Known rows, with every way that one mark hangs from another
Z_599[Z_710[Z_59 Z_282[Z_297] Z_446]]: [-10 -10   8  -8   5  -1   7  14  -4  -4  -9  -4   3 -13 -10  -4  -2 -46
 -14  -5  17   6   4  21  -1 -17  -2   8  31   1  29   1 -14   1   7  18
 -11  23  -8  10  17  11  16  -9  35]
Z_599[Z_710[Z_282[Z_297] Z_446[Z_232]]]: [ -7  -6  25   0  35  -7   6  17  -1  -3  -8   2  -4 -10 -17   6  -8 -29
 -11  -4  13   4  -1  20  -3 -13   5   8  14   0   4 -11  -7  -9   3   7
 -18   5  -8  14   3   9   8   2  44]
Z_703[Z_710[Z_282[Z_297] Z_446 Z_599]]: [ -6 -11  18  -2   3   7   3   7  -2  -3   2  -5   2 -10 -13  -9  -1 -41
 -11  -1  13  -3   3  18  -7  -6   9   8  11  -5  21  24 -15   1  -5  12
  -2   5 -14  17   7  11  18 -11  49]
Z_446[Z_232]: [ -5  -9  16   2  32  -2   1   7  -2  16   2  20 -15  -9  -7   2 -11 -13
  -4  -2  12   9  -3  15  -2   1 -10   6  -3  -2   7 -19   0  -9   2  -2
  -1  -2  17   0   5   5  -4   4  10]
Z_297[Z_710[Z_446]]: [ -8 -12  -2   1  15   4   2  -2  -3   0  -2 -12  -9  -2  -1  -3   1 -29
 -10   7  12   3   7  27   0 -16  -5   8   5   7  15  25  -4 -16   5   7
  -9  -5   6  -5   5   8  15   7   0]
Z_282[Z_297[Z_710[Z_59[Z_332 Z_976] Z_599 Z_703]]]: [-13 -16  -5 -13  35   7  -2  24  -9  26  10  11  -1 -22 -15   9  -1 -57
  -5  -9  29  12  -6  27  -6 -10 -16   5  25   4  49   0 -17  12  -8  24
  13  36 -12  21  11  11  21 -16  26]
Z_976[Z_59[Z_125 Z_332[Z_446[Z_232]]]]: [ -4 -14  -9   5  54  12  -5  26  -9  13  -4  18 -14 -18  -1  18 -13 -13
  -5  -2   9  20 -11  24  -9   2 -23   2   4  -2   9 -44  -3  12   4   1
  17   9  45   1  -7   0 -11  14   8]
Z_332[Z_59[Z_199] Z_297[Z_710[Z_703]] Z_446]: [ -6 -12 -47   1  56  27   5  14  -9  21   4 -18  -9  10  -3  30  -4 -32
 -16  16   8  16  10  42  -5   7 -14   6  30  15  14  -3 -12   0   7  -1
  13 -16 -10  -8 -12   1   8  22  14]
Z_59[Z_125 Z_199 Z_710[Z_446[Z_232] Z_599] Z_976]: [ -7 -10 -21  -1  62  16  -9  54  -6  11  -1 -19 -10  -8 -21  37 -11 -30
  -3  24  11  25 -21  33 -28   8 -31   4   2   3  25 -41   4   4  -6  16
  23  48  21  11 -17   5   6   8  47]
Z_282[Z_297[Z_710[Z_446 Z_599]]]: [ -7 -13   5   4   5   2   1   3  -5   7   6  -5  -4 -15  -7 -10   1 -40
 -14  -8  17   0   3  26   2 -34   3   8   3  10  21  43 -19 -11  -2  11
 -15   0 -10   9   3   7  22   1  38]
Z_599[Z_710[Z_446 Z_703]]: [ -7  -6   3  -1  25   1   7  19   0   2  -7  -3  -5  -8  -6   5  -1 -35
 -14   8  17  12   5  16  -4 -13  -3   6  20   3  18  -9  -5  -6   6  13
   7  -3  -7   5   1  11  15  10  -4]
Z_599[Z_710[Z_59 Z_282 Z_446]]: [-12  -9   2  -7   9   2   8  17  -3  -3 -12  -8   2  -6  -9 -10  -1 -41
 -11  11  16  11   3  23  -8   0  -5   6  37  -2  34 -10  -6   1  10  18
  -4  27  -1  -1  15  14  15  -6   9]
Z_297[Z_710[Z_59[Z_332 Z_976] Z_446 Z_599 Z_703]]: [-16 -15 -15  -8  34  13   0  39  -7  13   0   1   1  -7 -20  -4   4 -68
  -6  16  25  16  -6  31 -16   6 -16   3  39   4  53  -3  -9  11  -2  31
  16  42  -5   7   8  17  26 -11  13]
Z_297[Z_282 Z_710[Z_59 Z_599]]: [ -8 -15  -1  -7   4  10   3  -1  -9  25   3  -9  -7  -8 -10 -22  -1 -22
  -6  13  25   9   8  28   2 -14  -7   7  23  15  50  41 -13 -10   0  15
  -8  13  -5  -1  18  13  24   2  -6]
Z_599[Z_710[Z_59[Z_125]]]: [ -5 -12  -8  -8  24   7   1   6  -6  20  -6   4  -7 -20   3  10 -10 -23
 -11   1  19  19   1  20  -7 -12 -18   6  20   0  33 -33  -5   5   9  12
  12  29  21   6  14   6  10  -2   0]
Z_703[Z_710[Z_59[Z_125 Z_199 Z_976] Z_282 Z_599]]: [ -8 -14 -11 -15  29  23  -6  30  -5  19   2 -21   1  -8 -18  25  -6 -36
  -1  26  14  17 -10  29 -27  24 -25   6  21  -5  53 -30  -4  18  -5  21
  28  59  17  13   9  11  15 -11  29]
Z_232[Z_446]: [-10 -13  25   4   4   0   1   3  -2   1   0  13  -6  -9  -2   3  -6 -19
  -3   2  13   8   3  18   6   2  -6   8  -6   1   9  -5  -4  -4   1   0
  12 -13  19  -1   7   5  -1  13   0]
Z_976[Z_59[Z_710]]: [ -7 -12 -10  -4   5   4   2  13  -5  21  -2 -10 -16 -22  13  12  -1 -10
  -4  -9  14  12  -1  20  -2 -17 -15   6   2  -3  20 -13  -3   1   2   2
   7  10  27   6  -7   3  -6  -2 -12]
Z_599[Z_710[Z_59 Z_446[Z_232] Z_703]]: [-12  -4   8   0  32   5   9  38  -2  15 -14  19  -6  -1 -22  -7  -3 -45
 -11   9  21  18   6  20 -12   4   0   5  35   8  34 -33  -2  -1   9  17
  -6  23  -2   0   6  14  14  -3  21]
Z_282[Z_297 Z_710]: [ -5 -14  24  -3   3  -4   1  -9  -3  14  10  11  -9 -37   5  15  -6 -21
 -15 -36  17  -1   6  14  10 -38  -2  10  -6   2  10  12 -13 -11  -2  -1
  -6 -10   0  17   3   2   4 -12  34]
Z_59[Z_125 Z_332[Z_297] Z_976]: [ -1 -21 -28  -9  64  12  -9  11 -11   3   6   2  -6  -9   9  37 -12 -31
  -8   4  13  13 -18  28  -8  14 -40   5  19 -17   4 -50   0  17  -4   5
  38  11  27  20   7   3  -1  13   5]
Z_297[Z_282]: [ -1 -13   8  -7  16   0   0  -9  -5   1   3  -5 -12 -10   1   0  -6  -4
  -4   7  14   4   2  16   8 -14 -16   7   4   3  18  20  -4 -13   0   4
   3 -18   7   1  14   7   5  16 -19]
Z_703[Z_710]: [ -4 -12   8  -5  17   9   2 -14  -1  13   3   5 -12 -13   7   6  -6 -14
  -5  -2  10   3   8  15  -2  -2  -1  10   1  -2  11  -8  -1  -5   1   0
  11  -9  12   6   7   4   5  -5  -7]
Z_976[Z_59]: [ -6 -11   5   0  -7   0   1   8  -5  17   0   1 -13 -21   9   1   0 -15
  -7  -9  13   7   0  13   1 -16 -11   4   3  -3  19  -6  -8   0   4   1
   1  -2  31   0   4   4  -6   6 -11]
Z_59[Z_125 Z_332[Z_446[Z_232]] Z_710 Z_976]: [ -6 -16 -25  -3  90  10  -9  28  -8   5   0   6 -16 -18  -5  43 -18 -17
   2   8   9  25 -17  31 -17  11 -35   4   4  -6   1 -70   9  11  -3   8
  37  24  26  13 -12  -1  -7   2  18]
Z_703[Z_710[Z_59[Z_199 Z_976] Z_282 Z_599]]: [-12 -12  -2 -14  19  18  -1  26  -3  18   4 -17   0 -10 -18  14  -2 -42
   0  19  14  12  -7  25 -21  25 -12   6  25  -2  48 -24  -6  11  -4  20
  22  50   3   8   8  11  13 -13  21]
Z_976[Z_59[Z_199 Z_710[Z_282 Z_446[Z_232]]]]: [-10  -8  -7  -3  34  13   2  45  -3   8 -14 -26 -10  -1 -15  21  -3 -17
  -2  17   4  13 -10  33 -17  11 -16   5   5   2  27 -13   3  -2   3   7
  -4  30  25   4 -17   8  -4   7  18]
Z_332[Z_710]: [ -5 -14  -5  -2  24   4   5  -3  -2   9   5   5 -12  -9  10   6  -5 -19
 -11  -3  12   5   4  15   0   0 -10   7   9   0  14  -4  -5  -2   1   4
  10  -4   2   1   5   5   2  -3  -4]
Z_599[Z_710[Z_59[Z_125 Z_199] Z_282]]: [ -6 -11 -12 -16  40  14   1  19  -4  15  -7 -23   0 -11  -7  28 -11 -20
  -9  17  13  19  -8  29 -13   7 -27   6  16   2  44 -25  -4   6   7  15
  13  45  16   6  10   8  12   7   0]

Rows
[ -7  -7  16   7  31   2   3  28  -3  21   2  11  -6  -3 -27  -8  -1 -43
 -12   0  22   6   4  23  -6 -17   7   6   7  12  25  26 -15  -9  -4  12
 -20   2 -19  13  -2  13  22   1  55]
Z_282[Z_297[Z_710[Z_446[Z_232] Z_599 Z_703]]]
[-10 -11  -6   9  38   8   8  21  -7  15   8  17  -6  -9 -17   1  -9 -32
 -12  -4  13  11   3  19 -10   6   3   4  31   6  14  -9 -20   7   0   4
  -3   4 -26   0  -5   4   1 -16  74]
Z_332[Z_59 Z_446[Z_232] Z_710[Z_282[Z_297] Z_599]]
[-10 -14 -14  -3  30  14   6  35  -5   3  -8   1  -6  -6   3   7   3 -42
 -13   2  14  10  -1  19  -9   7 -12   3  27   1  33  -3  -7  15   2  15
  17   5  10   7  -6  11   4  -2  -9]
Z_976[Z_59[Z_332[Z_710[Z_446 Z_703]]]]
[ -9 -14 -12  -2  83  11  -6  29  -5   2   6   7 -13 -17 -12  42 -16 -25
   1   9   2  19 -20  30  -9  16 -26   4   4   4   1 -55   4   2  -1   6
  30  16  20  -1 -10  -4 -10  18   9]
Z_59[Z_199 Z_332[Z_446[Z_232]] Z_976]
[-10 -11 -31  -7  29  19   1  19  -8  27   8 -19 -11 -21   1  25  -9 -15
  -6   5  11  24  -8  29 -14  -3 -22   6  11   6  35  -7  -9   1   2   6
  23  27   4   1 -13   0   2  -6  12]
Z_332[Z_59[Z_199 Z_710[Z_599]]]
[ -1 -15 -44   5  39  18  -1   5 -13   6   4   4  -9   0   8  20 -11 -26
 -17   5   9  17   4  29  -6   3 -24   5  30  -4  -2 -33 -10  12   8  -4
  22 -15  16  -4   0  -2  -3  14  31]
Z_332[Z_59[Z_125] Z_297 Z_446]
[-10  -9 -13  -4  24  10  10  23  -4  22   6  -2  -1   1 -11  -2  -1 -34
 -13  14  21  15   4  11 -17  19  -9   3  37  -4  44   6 -15  12  -1  13
  12   9 -26   4   2  17  11 -18  22]
Z_332[Z_59 Z_710[Z_282 Z_599 Z_703]]
[  1 -19 -27  -4  39  17  -4  13 -12  15  -1   3  -7 -14  16  22  -9 -21
 -13  -6  12  13 -12  27  -4   4 -30   4  16 -13  14 -29  -7  19   1  -1
  24   5  42  17   2   3  -6  16  -5]
Z_976[Z_59[Z_125 Z_332[Z_297]]]
[ -8  -5  19   1  35  -1   4  33   1  -1  -8   7  -3  13 -28  -5  -3 -36
  -7  22  14   8  -1  15 -13  19  -8   4  12  -6  21  -5   0  -2   2  11
  -7   2  -4   4   5  18   8   6  27]
Z_710[Z_282 Z_446[Z_232] Z_703]
[ -6 -12 -19 -14  39  14  -8  39  -5  17   1  -8  -5  -6 -14  38  -6 -40
  -4  20  19  22 -10  25 -16  11 -41   3  15   1  48 -37  -2  14   0  20
  28  42  23   8   8   9   8   6  12]
Z_710[Z_59[Z_125 Z_199 Z_976] Z_703]
[-10 -13 -10  -3  14   6   8  10  -6 -10   0  -7  -2  -1  -2   8  -1 -38
 -16  -2  11   1   7  20  -4  -3  -6   7  31   1  20  18 -15   4   5   8
  -5  -1 -14   4   6   9   5 -20  50]
Z_332[Z_59 Z_710[Z_282[Z_297] Z_446]]
[-14 -10  20   7   1   7   4  33  -4  18  -2  27  -5 -18 -22 -21  -3 -48
 -13  -9  21  13   4  18 -14  -5   6   6  27   7  38  -7  -9  -3   3  13
 -12  32   3   0   3  12  14 -21  58]
Z_282[Z_710[Z_59 Z_446[Z_232] Z_599]]
[ -1 -14 -11  11  50  13   3   4 -11  17   4   0 -11   8 -15 -11  -8 -17
 -11  17  15   9   7  35   1   0   2   6  25  14   3  12 -11 -12  -3  -1
  -9 -24 -16  -1  -3   6  16  31  24]
Z_332[Z_297[Z_282 Z_710[Z_599]] Z_446[Z_232]]
[ -6 -14 -18  -8  79  22  -5  33  -7   5  -5   5  -2  -3 -21  27 -19 -26
  -2  21   5  23 -18  36 -18  34 -36   4  14   1  35 -39  -1  16   4  11
  22  40  27   0   3   5   0   9  20]
Z_710[Z_59[Z_125 Z_199 Z_332[Z_446[Z_232]]] Z_282]
[ -7 -16 -15  -4  26   7   1  24 -10   9   3  -6  -3 -32   0  11  -5 -28
  -6 -16  13  13 -12  24  -5 -13 -12   3   9  -6  22  -3 -19  17  -6  11
  14  18  -1  20 -11   3   0  -5  24]
Z_976[Z_59[Z_332[Z_446] Z_710[Z_282[Z_297] Z_599]]]
[  1 -21 -28 -11  42  23  -4  14 -16  14   2   5   1  -4  -3  -1 -12 -28
 -11  13  21  17 -11  32  -6  13 -33   4  37  -2  44  -2 -11  19  -4  13
  26  20  12  17  19   9  15  14   6]
Z_710[Z_59[Z_125 Z_332[Z_297[Z_282]]] Z_599]
[ -7 -14   5   1  12   0   1  -5  -4  -1   2  -8  -8 -10  -1   2   0 -34
 -13  -8  13  -3   7  26   7 -33  -2  10  -1   8  10  36 -13 -15   2   7
 -17  -9  -1   7   6   5  15   2  25]
Z_282[Z_297[Z_710[Z_446]]]
[-10  -9  25  11  13   4   3  24  -2  15   2  19  -7 -20 -18 -11  -4 -34
 -14  -8  17  10   1  16 -11 -13   8   6  10   4  19   2  -7 -12  -1   6
  -9  10   0   4  -6  10  11 -10  51]
Z_282[Z_710[Z_446[Z_232] Z_599]]
[ -5 -12  14  -4   7  -5   1   7  -3 -15   0  -5   0  -7  -8   1  -3 -37
 -11  -3  12  -3  -1  16   2 -12  -9   7   4  -6  13  22 -12  -3   0   9
 -10  -3  -3  11  12   9   8   1  36]
Z_710[Z_282[Z_297] Z_446]
[ -8 -17   9 -18  26  12   2  -5  -5   7   0  11   0 -18  -3   7  -8 -35
  -3 -12  13   1  -1  23  -2  10  -8  10  18  -6  34  -4 -10  14  -1  12
  12  22   4  22  19   9   9 -25  15]
Z_703[Z_710[Z_59[Z_332] Z_282[Z_297]]]
[  0 -18 -30 -12  49  25  -2  30 -13  -6 -11   0   2  15 -10   6  -6 -44
 -14  24  20  15  -3  34  -6  20 -35   4  45   0  43   0  -5  19   1  19
  23   7   9  16  16  15  19  18   6]
Z_710[Z_59[Z_125 Z_332[Z_297[Z_282]]] Z_446 Z_703]
[ -4  -9   4 -14  28   2   3  19  -5  18  -6  -1   3 -13 -13  16  -8 -35
 -12  -1  25  13   2  18  -7 -10 -18   6  22  -4  43 -14 -13  13   2  19
   3  26  -7  24  16  14  18  -5  28]
Z_599[Z_710[Z_59[Z_125] Z_282[Z_297] Z_703]]
[-12 -16 -12  -7  18   4   2  14  -5  11   4   8  -9  -9   3   9  -1 -40
  -7   2  18  10   2  17  -8   6 -17   5  31   0  31 -34  -3   9   1  16
  14  28   7   0  14   7   2 -17  13]
Z_332[Z_710[Z_59[Z_976]]]
[ -7 -13 -19  -6  29   7  -6  11  -9   9   6  -4 -12 -16   3  31  -7 -22
  -5   7  17  17  -5  18 -12  -5 -33   5  17  -8  17 -39  -2   7   5   6
  23  12  29   1   8   4  -4  -6  19]
Z_332[Z_59[Z_125 Z_976]]
[ -7 -20 -41  -3  66  26  -1  37  -9  -4   6 -14   0   0  -1  30  -5 -55
 -15  13   8  13 -19  35 -15  25 -24   4  39   1  19 -28  -7  15  -8  15
  38  26  -5  13 -10   4   8  12  25]
Z_59[Z_199 Z_332[Z_297 Z_710[Z_446 Z_599]] Z_976]
[  0 -13 -15 -12  41  12  -6  22  -6  16   6 -31  -1 -18  -9  37 -13 -15
  -7   5  12  14 -18  29 -12  -9 -30   7 -11  -2  35   8 -12   8  -9  11
  16  35   1  28  -6   5  11   4  37]
Z_59[Z_125 Z_199 Z_710[Z_282[Z_297] Z_599]]
[ -8  -5   9  -5  28  -1   9  22   1  -3 -10 -14   1  -1 -13   2   0 -35
 -12  17  17  10   3  16  -8  -1  -4   5  24  -5  23  -2  -5  -3   5  16
   2   0 -16   8   4  17  17   8   1]
Z_599[Z_710[Z_282 Z_446 Z_703]]
[-10 -13   2  -5  -2  15   3   7  -3   2  -7   8  -6  -3  -3 -11   1 -42
  -8   4  12   5  12  21  -8   5   1   9  25   2  30  -7  -3   1   7  13
   5  16  15  -2  13   9  13 -16  15]
Z_703[Z_710[Z_59 Z_446]]
[-10 -15 -32   0  36  12   2  20  -9  16   2   2  -6  10  -9  10   4 -57
 -11  12  19  11  11  34  -6   9 -12   4  44   3  20 -29  -9   9   2  13
  10   5 -10  -1   6   8  14  10  23]
Z_332[Z_297[Z_710[Z_59[Z_976] Z_703]] Z_446]
[ -7  -7   8  -4  18  -1   3  23   0  -8  -5  -7   1   8 -16  -4   1 -39
  -9  19  15   5   1  14  -7  10 -12   4  14  -9  26  13  -5   1   2  15
   2  -3  -7   4   8  18  13   6   9]
Z_710[Z_282 Z_446 Z_703]
[ -3 -22 -30  -5  69  14  -2  -4 -13  -6   5 -16 -10   0   3  23  -6 -25
  -6  15  11   6  -1  40   6   1 -19   7  29   4  -1  -5  -4  -3  -3   5
  20 -22  -4   6   2   2   9  29 -12]
Z_59[Z_332[Z_297[Z_282 Z_710] Z_446] Z_976]
[ -6 -16 -28  -3  28  18  -5  38 -11   9  -6 -12  -6 -22   4  11  -5 -27
  -9   2  15  23 -16  28 -18  -9 -26   3  11  -6  37 -12  -6  16  -1  15
  25  35  33  17 -11   6   6  -2   7]
Z_976[Z_59[Z_125 Z_332 Z_710[Z_446 Z_599]]]
[-13  -7  21   2  15   7   6  37  -1  17  -7  26  -6  -6 -24  -8  -1 -49
 -12  -4  22  12  10  19 -12   2   1   6  26   7  38 -10  -3  -2   5  13
 -11  19   1   2   2  15  13 -18  46]
Z_282[Z_710[Z_59 Z_446[Z_232] Z_703]]
[-10 -11   2 -11  17   5   6  10  -3  22  -3  -7  -2   6 -16  -7   2 -36
  -6  17  23   8   8  26  -7  10 -11   6  20   0  50  19  -8   1   3  16
  -8  18  -9   3  17  20  20  -8  -2]
Z_297[Z_710[Z_59 Z_282 Z_703]]
[ -5 -10   3  -4  25   6   4   6  -4  -2  -5 -22  -8  10 -13  -4   3 -24
  -9  25  19   3  12  29   4 -14  -7   8  14  14  31  50  -5 -18   1  14
  -9 -23 -11   2   7  16  25  19 -14]
Z_297[Z_282 Z_710[Z_446 Z_703]]
[-10 -14  -6 -10  15   5   7   8  -3  10  -1   1  -2   1  -3  -5  -3 -33
  -9   7  15   7   5  19  -7  18 -14   6  29  -4  39  -3  -7   9   3  14
   3  23  -4   0  17  14   7 -17   8]
Z_332[Z_710[Z_59 Z_282]]
